Every row comes from one small tree of marks. The marks that hang from a mark follow it in brackets, in the order of their numbers. Every link used is in the known rows. Which tree was each row made from?
Known rows:
J623[J241[J70 J852] J621]: [ 23.7 -52.7   6.1  51.3  38.6  22.4   5.7  -3.9   2.8   0.9 -16.8 -14.3
   3.5 -19.9  27.7  17.1 -36.6  12.9  26.3   9.0   8.2 -41.6   0.8]
J623[J490[J70 J486[J162]] J621]: [ -9.6 -13.8 -31.0  14.3 -12.2 -12.0  47.5 -29.3   1.5  15.7  -0.5 -29.8
  -6.4   5.1  13.8  12.6   0.7  -2.3 -39.0 -27.0  -5.2   2.7  -8.9]
J623[J490[J70 J486] J621]: [-18.1 -14.9 -34.9   4.5   4.8 -14.9  17.4 -28.7   5.3  16.9   3.3 -26.7
 -13.3   8.8   3.6  15.1  -7.8 -22.7 -40.0 -17.5   1.7 -11.8  -3.2]
J623[J490[J486] J621]: [  1.0 -23.9 -52.2 -16.0   0.1 -11.2  33.6 -26.8   6.2  10.8  -1.1 -43.5
 -26.5  12.4   9.9  13.0  -1.7 -30.3 -30.8 -10.6   8.3  10.3   6.6]
J241[J852]: [  1.1 -31.9   0.0  -9.5  24.8  10.3  29.6  -8.2  -2.7   2.4 -24.1 -16.5
 -48.1 -26.9  28.4  -1.0   3.4 -38.1  83.2  -7.2 -10.2  -2.5   5.9]
J490[J70[J852[J162 J241]] J486]: [-14.2 -34.8  -4.4 -25.8  33.9  19.1  19.5 -28.6   3.4   8.2 -24.4  34.7
 -10.1 -23.0   2.2  -0.1  21.1 -21.1  16.7 -43.0  -6.4 -11.2   6.6]
J852[J162[J486] J241[J70]]: [  1.8 -30.6  20.1  -4.7  47.9  20.5  35.2 -13.1  10.1  -7.7 -26.9  24.6
 -15.1 -20.2  33.2   5.2  23.9  21.6  16.6 -21.6  10.9 -21.0  20.7]
J79[J623[J241[J70 J852] J621]]: [ 28.6 -48.7  -1.2  26.5  31.5  16.4 -15.6  -2.9  -2.2   0.2 -20.3 -13.8
  -8.4 -14.4  30.9  28.3 -54.9  28.4   5.1  14.4  10.3 -36.6  -2.5]
J241[J70 J852[J162]]: [ 13.3 -41.3   1.9  -1.4  37.8  22.7  31.1 -20.0   3.6  -9.9 -34.1   5.6
 -25.4 -25.2  32.3  -2.2 -17.1   9.0  72.9 -11.7  -5.9  -3.5  19.8]
J490[J70[J852] J486]: [-22.6 -14.8 -18.4 -19.4  29.4   5.3  10.7 -23.2   0.1  14.3 -14.5   4.5
 -22.0 -18.7  32.9   6.3  25.8 -52.1  58.3 -23.0  -5.3  14.4  -3.0]
J241[J70 J852]: [ 14.9 -37.2   5.7 -11.2  48.1  10.1  25.6 -12.3  -0.3  -2.8 -28.2  -5.2
 -37.8 -22.2  48.4   3.0 -24.1 -19.8  90.6   4.6  -0.7  -8.2   9.2]
J70[J852]: [ 15.9 -34.2 -20.7 -10.0  20.8  10.4  30.7 -18.6  -2.0   5.7 -16.9 -15.6
 -50.4 -30.4  43.9   6.5  31.2 -20.3  67.8 -13.2 -13.5  21.1   6.1]
J79[J623[J241 J621]]: [  9.8 -35.7 -21.1  13.9 -15.2  12.0 -19.8  -7.4   3.1   7.3  -3.1 -46.4
 -21.7 -15.6  22.3  24.2  -8.3  17.7 -40.4   5.2  -0.5 -17.1  -3.4]
J70[J852[J241]]: [ 28.4 -45.5  -2.1 -24.8  39.1  11.8  40.1 -16.9  -1.9   9.8 -19.2   7.3
 -47.8 -32.2  29.2   6.4  26.6 -28.9  37.0 -26.8  -7.2 -12.9   4.5]
J79[J623[J490]]: [  0.9 -17.4 -39.0 -39.2 -20.5 -20.6  17.2 -25.8   0.5   6.8  -9.9 -46.2
 -60.4  -8.2  28.9  17.5  -9.3  -3.4 -24.7  -0.6  -9.6  13.2   6.8]
J623[J241]: [-11.5 -31.0 -12.1  11.9  -8.7  19.7  10.7  -7.4  11.2   6.8  -6.7 -41.1
 -19.5 -28.8  28.4   5.4  19.4 -22.3   5.1   1.1 -14.8  -5.1   7.3]
J490[J70]: [-31.9 -14.1  -2.9  -6.8  11.5   2.8   6.1 -17.1   4.1  13.4  -9.9 -25.6
 -38.1 -31.4  32.1   0.6  16.6 -25.9  39.1 -17.6 -17.0 -10.9   0.2]
J486[J162]: [  1.0 -25.6 -10.9  -8.0 -10.9  11.5  61.8 -11.3   2.4   3.6 -14.7 -38.2
 -43.9 -27.2  47.4  -4.0  21.7  -1.9  43.9 -19.5 -20.5  23.3   2.3]
J79[J623[J490[J70 J486[J162]]]]: [-24.9  -0.8 -32.4 -29.0 -24.3 -19.4  22.1 -28.3   0.2  10.1  -8.6 -26.0
 -27.3  -1.6  27.1  14.9  -7.2  -7.2 -28.5 -16.1 -12.5  27.4 -11.5]
J623[J490[J70] J621]: [ -7.9 -19.6 -19.8  26.2   7.3 -17.0  14.9 -29.9   0.2  16.2   3.4 -36.1
 -27.5  -7.3   5.7  20.3  -3.0   3.0 -34.9 -17.6  -8.8 -32.3  -3.1]
J490[J70 J486]: [-39.4  -7.5 -18.3 -26.4  13.0   3.7   1.0 -17.4   7.5  13.3  -9.5 -19.0
 -20.3 -13.9  26.8  -4.0  13.3 -51.8  34.3 -13.5  -5.1   0.6   0.7]

Which tree is each row?
[-15.4 -16.8 -14.0  -2.5  22.3   9.9  32.8 -22.2  -0.6  12.0 -19.2   4.3
 -13.2 -22.6  39.6   1.8  32.3 -24.3  60.2 -32.8 -14.2  28.7  -9.8] | J490[J70[J852] J486[J162]]
[-17.9 -15.3 -39.1 -15.8  18.9 -14.9  22.6 -36.2   0.8  15.0  -8.9   0.6
 -17.0  -9.0  19.8  12.0  11.6 -45.5  13.8 -22.3  -6.0  15.2  -1.3] | J623[J490[J70[J852] J486]]
[ -8.3 -27.6   9.7  21.6  27.4  20.0  20.6  -5.1   1.0 -11.1 -31.3  16.6
 -20.5 -25.3  18.1  -3.8  43.9  -5.0  73.4 -16.0  -0.3   5.3  16.7] | J241[J852[J162[J486]]]
[ 18.8 -30.3  -2.9  19.7  45.2  20.4  26.3 -19.5   2.6  -8.1 -31.0  27.2
 -14.0 -24.2  52.9  12.0  41.1  33.8  63.5 -19.4   9.9  20.2  20.0] | J241[J70[J852[J162[J486]]]]
[ 25.5 -42.0 -17.6 -15.3  32.1  20.9  37.1 -30.4   4.1  -4.3 -28.5   6.6
 -29.6 -29.1  46.1   7.3  10.2  28.9  57.4 -17.1  -5.9  18.7  22.1] | J241[J70[J852[J162]]]
[  9.0 -18.8 -57.0 -45.1 -12.4 -19.2   7.7 -23.9   0.7   9.4  -3.6 -46.9
 -37.7  18.0   9.5  25.9 -17.8  -6.1 -47.5  -1.7  11.0  12.0   0.6] | J79[J623[J490[J486] J621]]
[-34.3  -8.0  -8.4  -9.7 -10.9   9.1  34.4 -16.4   8.3  10.3 -12.4 -20.1
 -16.0 -17.2  39.3  -4.1  19.7 -25.2  35.0 -23.8 -13.7  19.5  -6.4] | J490[J70 J486[J162]]
[ 10.8 -44.8  10.0 -37.5  31.4  22.7  45.9 -24.9  11.2  -4.8 -23.8   4.0
 -28.9 -25.0  29.0   0.6  -4.7  19.2  11.8 -22.0  -1.9 -23.8  20.4] | J852[J162 J241[J70]]
[-11.5 -25.4 -44.0   1.5   7.0  -0.6  25.5 -23.3  14.5   2.3  -5.3 -27.7
   1.7   0.5  38.2  14.5 -19.1 -31.1 -32.0   7.3  11.1   7.5  13.8] | J623[J241[J70] J490[J486]]
[-33.2   0.2 -38.0 -42.2 -11.9 -24.5  -7.4 -28.3   2.7  11.2  -7.3 -24.8
 -31.3   3.0  18.8  14.6 -17.1 -28.7 -28.6  -6.1   0.0  10.7  -3.0] | J79[J623[J490[J70 J486]]]
[ 25.9 -36.9 -33.9  16.7  -2.5  -6.0  -1.7 -21.6   5.5   3.4  -3.0 -43.4
 -13.7   0.0  32.3  39.7 -48.8  41.8 -80.9  15.1  10.3 -24.5   2.5] | J79[J623[J241[J70] J490 J621]]
[-31.2 -18.2 -14.7  44.1  -7.4  -5.7   5.9 -23.4   6.9  15.1   2.1 -32.9
  -6.5 -22.7  17.7  14.7   6.9 -16.8 -45.1  -4.3 -17.9 -22.6  -0.4] | J623[J241 J490[J70]]
[ -6.7 -36.3  -1.3  74.9  16.4  -0.8  -0.7 -17.8  -2.3  13.1  -3.7 -13.6
   6.7 -14.6  -8.2  22.0 -27.1  -3.6 -33.9  -6.9  -8.3 -53.4  -7.1] | J623[J241[J852] J490[J70] J621]
[ 14.4 -37.7   9.3  -1.2  43.8  21.4  38.9 -15.1   1.1  -2.5 -28.3  37.4
 -22.5 -29.8  21.0   7.1  61.2   4.6  37.5 -33.0   2.6  -6.6  15.1] | J70[J852[J162[J486] J241]]
[ 39.2 -49.9 -19.7  17.7  25.4  15.2 -13.8 -14.5  -0.7   4.1 -15.0 -17.4
  -8.8 -18.4  48.6  38.6 -29.5  41.0 -13.9   9.0  11.4 -15.8  -3.1] | J79[J623[J241[J70[J852]] J621]]
[-11.0 -29.6  25.3  14.3  51.7  15.8  15.5 -19.8  -0.4   3.8 -24.0  51.8
  -8.9 -32.3  15.1   8.8  58.5   7.5  28.3 -39.6  -2.9 -27.0   5.5] | J490[J70[J852[J162[J486] J241]]]
[ 21.3 -39.7 -34.5  29.7  25.6   2.9  31.5 -27.0   3.9   3.5 -11.3 -12.3
  -9.1 -19.2  46.1  23.9  -8.4   4.1  -4.6   4.3  -1.4   0.1   8.0] | J623[J241[J70[J852]] J490]
[ -4.3 -32.0 -50.2  22.7  -8.9   0.9  21.6 -17.9  10.0   9.4   5.6 -45.6
   4.6   6.3   2.4  18.4  -2.7 -25.3 -66.6  -1.9   6.3  -6.9   4.3] | J623[J241 J490[J486] J621]
[-12.1 -27.5 -18.5  52.8  10.2  -2.6   7.0 -29.2  -1.0  15.5  -3.8 -10.5
  -3.5 -28.5  21.5  20.1  17.3 -16.9 -19.0 -11.3 -15.8 -12.6  -1.6] | J623[J241 J490[J70[J852]]]
[  2.6 -30.8  -2.9  -0.5  40.9 -13.2  35.3 -33.5  -5.4  17.3  -9.6  17.0
 -34.3 -22.0  13.4  16.3  14.5 -24.1 -12.5 -29.4 -13.7 -29.3  -3.8] | J623[J490[J70[J852[J241]]]]
[ -0.5 -30.1 -26.1  27.8  -4.4   6.7  57.1 -13.2   4.9   0.7 -13.9 -20.1
   7.5  -8.4  15.8   2.9  -7.8 -43.8   6.3 -10.2  -8.2  17.2  -2.1] | J623[J241[J852] J490[J486[J162]]]
[ 16.1 -55.8   1.9  55.5  11.2  32.8  13.3 -11.1   5.2  -1.5 -18.3 -11.0
   3.7 -23.3  -8.2   5.9   0.3  20.1   3.6 -11.0  -9.9 -29.8  12.1] | J623[J241[J852[J162]] J621]
[-14.7 -16.5   5.1  35.5  33.5  11.8   0.6 -22.5   0.1   5.0 -22.4  33.3
 -10.1 -34.0  27.3   9.3  64.6  22.0  50.4 -31.9  -7.5   3.6   7.7] | J490[J70[J852[J162[J486]]]]
[  5.0 -27.1 -29.8  -3.3  -3.4  -6.4   2.8 -22.5   4.3   1.3  -8.5 -39.7
 -20.7 -10.7  43.9  28.0 -35.5  15.4 -51.9  18.5   2.0  -6.1   7.6] | J79[J623[J241[J70] J490]]
[  5.6 -29.7  14.1  19.7  51.0  19.7  20.6 -10.3   4.6 -12.9 -35.9  26.1
 -10.2 -21.6  40.1   3.6  18.5  18.5  80.4 -10.4  11.6  -7.3  21.1] | J241[J70 J852[J162[J486]]]
[ -0.5 -19.5 -23.1  14.6  20.1 -14.3  22.7 -36.7  -3.3  15.3  -7.9  -5.6
 -34.0 -22.0  25.7  16.5  19.3 -17.7  13.9 -20.0 -17.0   1.6  -0.9] | J623[J490[J70[J852]]]
[ 22.3 -58.1   6.1  55.2  28.7  32.2  11.1 -14.4   6.7  -7.7 -23.2  -2.0
  12.4 -18.1   9.2  12.2 -33.5  38.2  11.9  -3.0   1.3 -39.5  12.9] | J623[J241[J70 J852[J162]] J621]
[ 21.9 -25.0 -40.6 -19.8 -11.7 -20.0  11.7 -23.4  -4.0   8.9  -4.1 -52.1
 -53.3   2.2  16.7  27.8 -21.3  17.9 -48.8  -2.9   1.4  -5.5   1.2] | J79[J623[J490 J621]]
[-24.8 -22.2 -30.7  40.1  -3.8  -4.0  -2.2 -22.5  11.5  17.2   7.5 -32.6
  16.4   2.1  -2.7  19.0  -9.7 -16.2 -74.3  -5.3   3.8 -28.9  -4.5] | J623[J241 J490[J70 J486] J621]
[ 12.8 -35.7 -13.4   6.5  17.6  -7.5   1.4 -15.3  -0.1  -2.2 -21.0 -15.6
 -16.2 -11.2  35.7  24.9 -53.1   5.3 -14.0  18.8   4.2 -16.8   2.1] | J79[J623[J241[J70 J852] J490]]
[  0.4 -29.8 -27.2  22.6   4.6   0.0  29.5 -21.6  10.7   2.5  -5.3 -34.0
  -9.3 -15.2  42.4  16.1 -19.5  -2.5 -35.8  10.8  -1.6  -9.6  12.8] | J623[J241[J70] J490]
